Each row comes from the steps of one walk. Every step used is in the known rows, and no mark comes twice. Write the walk behind each row, first mark first.
Known rows:
famon-kupe-raza: [-13.3  16.9 -43.8 -19.0  -0.1 -15.8  -7.8   6.4 -29.1  37.9  23.8   8.4
  12.0  35.9  16.4 -21.9 -48.1  14.7  11.8  30.6  13.5  26.7]
vonaf-bori: [ -6.2   8.5 -13.6  32.2  -0.2  -5.9 -49.9   4.5 -32.6  24.8  27.2   7.1
  11.4  39.3  -6.0   1.1 -46.7  -6.2  16.2  -6.6  15.5 -27.1]
famon-kupe-vonaf-bori-nide: [ -7.4  -0.1  10.6  25.6  -1.7  46.7 -22.1  48.3 -15.3  54.1   4.0  -3.0
  38.7  35.9 -10.5  17.6 -40.3  27.7  18.9 -29.2  17.4  23.0]
bori-raza: [  5.2   1.9 -34.7   0.2   4.4   5.1 -10.5  -8.0 -19.6  16.3  32.3  -2.0
  -2.0  14.8  -5.3  -1.8 -18.7   0.5   9.5  30.9 -18.0   4.7]
nide-bori-raza-kupe: [-29.1  -9.6 -28.6 -12.2  -7.8  -3.8  -3.6 -18.5 -21.1   7.1  47.0 -29.6
 -17.0  10.4  -1.3  11.7   3.0  16.4  -6.2  24.7 -16.2  19.3]
vonaf-kupe-nide-bori-raza: [-30.3 -35.2   1.3  14.5 -14.7 -25.1  -0.6 -38.5 -28.0  -4.4  13.6 -10.9
  19.6  38.8  35.7 -13.6  -3.8  39.3 -12.6  -9.0 -20.2  27.5]
nide-bori: [-29.9  -5.3 -22.1  19.2 -16.7 -25.4 -19.0 -25.3 -50.4   5.7  33.0 -20.2
  -3.5  40.4   0.7  11.7 -41.1   9.3 -13.5  22.7 -37.7 -31.1]
famon-kupe: [-17.2  26.6 -32.7  -2.4  -2.3  -7.1 -21.6  30.6 -32.1  10.3  19.1   3.8
  22.3  45.6  -7.7  -4.5 -55.6  -4.3   9.2  25.9  10.2   2.4]
nide-kupe-raza-bori: [-20.5 -12.7 -38.1 -23.8  -9.1 -39.9 -21.4 -53.9 -29.8   4.4  35.8 -12.2
 -27.2  -0.4  -1.9  -0.5  -6.0  35.5  -3.4  24.4  -9.2  13.8]
vonaf-bori-raza-kupe-famon: [  6.8 -16.3 -22.4  14.1  31.4   4.5 -21.9  19.0  -7.6  19.6  29.3   3.4
   6.9  -3.9  -9.7   3.3  26.8  20.5  28.8 -21.2  25.8  54.4]
kupe-vonaf-bori-raza: [  4.5 -22.6 -18.7  22.1  18.9  41.7 -22.6  -5.3 -18.9  51.9  24.7  12.6
  12.4   7.0 -16.0  14.2 -14.9  33.5  14.9 -10.9 -27.7  16.7]
raza-bori-vonaf-kupe-nide: [-16.8  -1.2  11.9  -8.9 -22.8 -36.2 -33.0 -16.3 -15.0 -25.4 -19.4 -10.2
   2.4  23.3 -34.3 -19.8   7.7  -6.9 -16.9 -47.3  11.4  24.1]
fumida-bori: [-11.0  30.5 -10.8  -0.3   1.2 -13.8 -29.0  26.2 -44.6  12.7  37.6  22.8
  19.9  11.6 -27.3 -14.3 -37.5 -13.1  10.8  15.9 -17.0 -50.7]
kupe-raza-bori: [-14.7  -0.6 -34.6 -33.8 -11.8 -28.9 -24.5 -33.0 -21.2   8.0  33.5  -9.7
 -18.9   6.2 -20.9 -16.2 -25.2  -2.2   1.3  22.0  14.4  -1.7]
nide-bori-raza-kupe-famon: [-17.1 -29.2 -31.6  -0.2  16.5 -14.3  10.0 -11.1 -24.4   2.1  35.3 -24.5
  -8.8  -2.1  -1.0  13.2  32.9  34.6   0.0  10.5 -28.0  51.3]
fumida-bori-vonaf-kupe: [-10.6  33.7   3.1  22.2   5.8 -17.6 -31.8  13.7 -33.4   7.2  15.8  35.5
  31.3  12.3 -24.3 -19.6   6.6  -1.7   4.0 -35.2  -0.9 -17.1]
fumida-bori-nide-kupe: [ -7.9  15.9  11.8  17.7 -10.1  -4.7 -14.0  20.5 -38.4  16.6  33.8  -1.2
  14.4  -0.7  -0.3   6.2  -7.4  23.9  10.7   4.2 -20.0 -22.1]
bori-raza-kupe-famon: [  9.8 -13.1 -33.1 -10.1  21.6  -2.0   1.2  14.9  -2.5   2.8  29.0  -7.4
  -6.1 -12.8 -14.3  -0.8  27.5   3.3  20.9   9.9  -3.9  52.3]
vonaf-bori-nide-kupe: [ -2.3  -5.7   9.7  51.2 -11.6   1.7 -34.2   0.7 -26.1  28.0  21.8 -17.8
   5.9  27.5  20.5  23.2 -16.4  30.4  13.1 -19.2  12.5  -0.9]
fumida-guves: [ -3.5  21.6  -6.7  18.4   2.0  -7.8 -25.6   4.8 -15.7  -0.2  15.4   5.1
  -0.5  -2.8 -34.7 -16.8 -56.8  -7.9   3.7  29.3 -48.9 -36.8]
fumida-bori-nide: [ -0.9  26.8  16.0   7.6 -12.5   5.0 -16.7  43.2 -29.7  21.0  29.9   1.0
  21.6   7.5 -19.6 -10.1 -26.7 -13.7  15.2   2.0   2.5 -38.7]
famon-kupe-nide-bori-raza: [-32.7 -12.1 -20.6 -17.4  -5.4 -12.1  11.3   2.2 -46.8  16.6   5.8 -18.9
  20.2  47.7  16.8  -4.0 -27.6  52.2 -18.8  20.7 -31.8  54.7]

Write each row's walk:
[-20.6 -14.5 -33.0   8.9  -0.8  -6.1  -2.8 -32.0 -42.3  14.0  37.3 -20.2
  -2.2  26.6   6.9  12.8 -14.5  30.8 -11.5  32.1 -41.0   5.4] : nide-bori-raza
[-11.4  -5.7 -22.1  13.2  -8.2 -26.9 -20.7 -33.9 -10.0  18.5  31.8  18.2
  12.2  27.1  33.0 -30.4 -24.3   0.7  18.3  -0.6  25.4  -0.7] : vonaf-kupe-raza
[-26.8 -18.4  -0.7   3.8 -29.0 -37.4 -10.1 -20.1 -50.7   3.4   8.3 -29.1
  -4.6  46.4   5.6  -5.1 -44.8  11.2 -21.8   8.8 -52.1 -14.4] : kupe-nide-bori
[-24.5 -11.2 -19.7  25.3  -9.1 -37.0  -7.9 -61.7 -34.1  26.7  15.4  -3.4
  -1.6  29.8  26.9 -12.1  10.1  38.1 -17.2 -24.3 -16.7  25.2] : nide-bori-vonaf-kupe-raza
[ -0.7 -25.4  -4.7  11.5  -0.3 -21.9 -10.5  -6.1 -22.3 -19.0  11.6 -35.1
  -7.0  -5.3 -16.9  24.6  26.2  33.5   3.2  -6.8  -4.9  33.0] : raza-bori-nide-kupe-famon
[ -2.1  20.9 -21.8  -9.5  16.1   5.7 -12.1  17.8 -37.4  20.4  43.2  25.1
  20.6  -2.6 -21.6 -13.5 -10.8  10.3  14.2  23.6 -20.4 -12.7] : fumida-bori-raza
[ -8.8   5.4   2.7  -9.8 -28.7  -3.0 -25.9   7.0  -9.8  -9.3  19.3 -37.4
  -6.3  14.9 -34.7   6.5 -21.9 -20.9   2.2   4.5  27.3 -14.4] : raza-bori-nide
[  0.9  -2.8 -22.6  -0.9   6.0 -21.4 -14.8  21.8 -11.0  -4.1  24.1  -8.3
  -6.3   1.5 -19.9  -1.4  -0.1 -19.0  17.9   3.0  -1.1  15.3] : raza-kupe-famon
[ 10.5 -25.9   6.4  62.9  12.0  -7.6 -22.1   7.7 -30.2  23.4  10.0 -12.9
  13.4  16.0  18.7  25.2  11.3  47.7  20.0 -31.4   2.2  30.5] : vonaf-bori-nide-kupe-famon
[ -4.5  -4.9  -8.3 -25.7 -25.8 -10.6 -11.8 -16.3  -6.4  15.5  25.6 -32.3
 -16.2   4.9 -11.7 -11.4 -13.6  -3.5   5.1   7.7  34.8   9.1] : kupe-raza-bori-nide
[ 10.7  -4.4 -13.5  44.8  18.2 -26.5 -18.9  -3.6 -20.2  -4.9  -7.0  13.4
  18.6  17.9  -7.9  -6.4  26.9   6.1   7.3 -42.7  -7.9  34.4] : bori-vonaf-kupe-famon
[ -3.6 -11.6  -7.5  30.7   3.8  23.6 -39.4   3.1 -26.8  42.6  19.5  10.7
  14.0  21.9 -22.4  15.0 -42.1  10.4  12.3 -20.9 -25.1 -19.9] : kupe-vonaf-bori
[ -6.9  19.2 -22.3 -14.2  -9.5 -20.3 -34.4 -10.2 -28.1  -7.1   4.8 -19.9
 -20.5  10.2 -62.7   6.8  -1.7 -15.2 -15.5  -6.0  -8.8   0.6] : raza-bori-vonaf
[ -4.4  -7.4 -12.3  16.7  15.6 -33.5 -29.7 -13.8 -17.6 -29.4  -6.6   2.3
   9.0   6.9 -40.4  -1.6  39.9   8.1  -1.0 -47.1  14.4  40.4] : raza-bori-vonaf-kupe-famon
[-29.1  14.0 -43.6 -45.6  -3.5 -23.7 -19.6  -3.3 -26.0  13.4  26.6  -1.5
   4.3  23.8 -15.8 -17.4 -34.5  15.6   3.9  24.9  37.5  31.2] : famon-kupe-raza-bori
[-17.8 -28.0 -11.9  -5.9 -14.2 -19.5   6.4 -26.8 -42.8  12.9  12.3 -27.2
  -3.8  31.2  11.8  -3.1 -18.0  33.7 -20.0  17.0 -54.2  21.2] : kupe-nide-bori-raza
[-28.2  -1.7  -7.7  42.5 -12.9 -28.0 -22.9 -36.2 -38.2  -0.3  11.2  -8.9
   8.3  41.2   3.9   7.4   2.8  19.3 -20.4 -28.0 -22.0   1.6] : nide-bori-vonaf-kupe
[-18.5  13.1  -9.3   6.4  -9.7 -25.1 -41.5 -21.2 -14.3 -23.9   5.5  -3.1
   1.8  19.5 -39.8  -3.4  12.4 -10.0  -7.5 -33.1  25.0   7.3] : raza-bori-vonaf-kupe
[-10.1 -22.8 -11.0  40.7   6.5  13.5 -37.0 -18.3 -35.8  38.2  22.6   8.6
   5.6  13.0  -3.8  29.9 -23.3  47.5   7.0 -18.4 -48.2  -5.1] : nide-kupe-vonaf-bori
[ -2.0  -6.5  -9.1 -35.2 -16.8  -6.5  -2.9  11.9   0.0   7.6  15.8 -19.3
 -14.1   3.4  -8.0 -19.2  -6.2 -11.2   5.7  10.5  -7.5  36.4] : bori-raza-kupe-nide
[-19.9  11.5 -16.7 -37.5 -17.8  -4.3  -6.5  13.7 -10.0  20.6  17.3 -23.9
   6.4  20.8  -7.8 -12.6 -24.6  14.6   7.7  12.3  57.2  42.2] : famon-kupe-raza-bori-nide
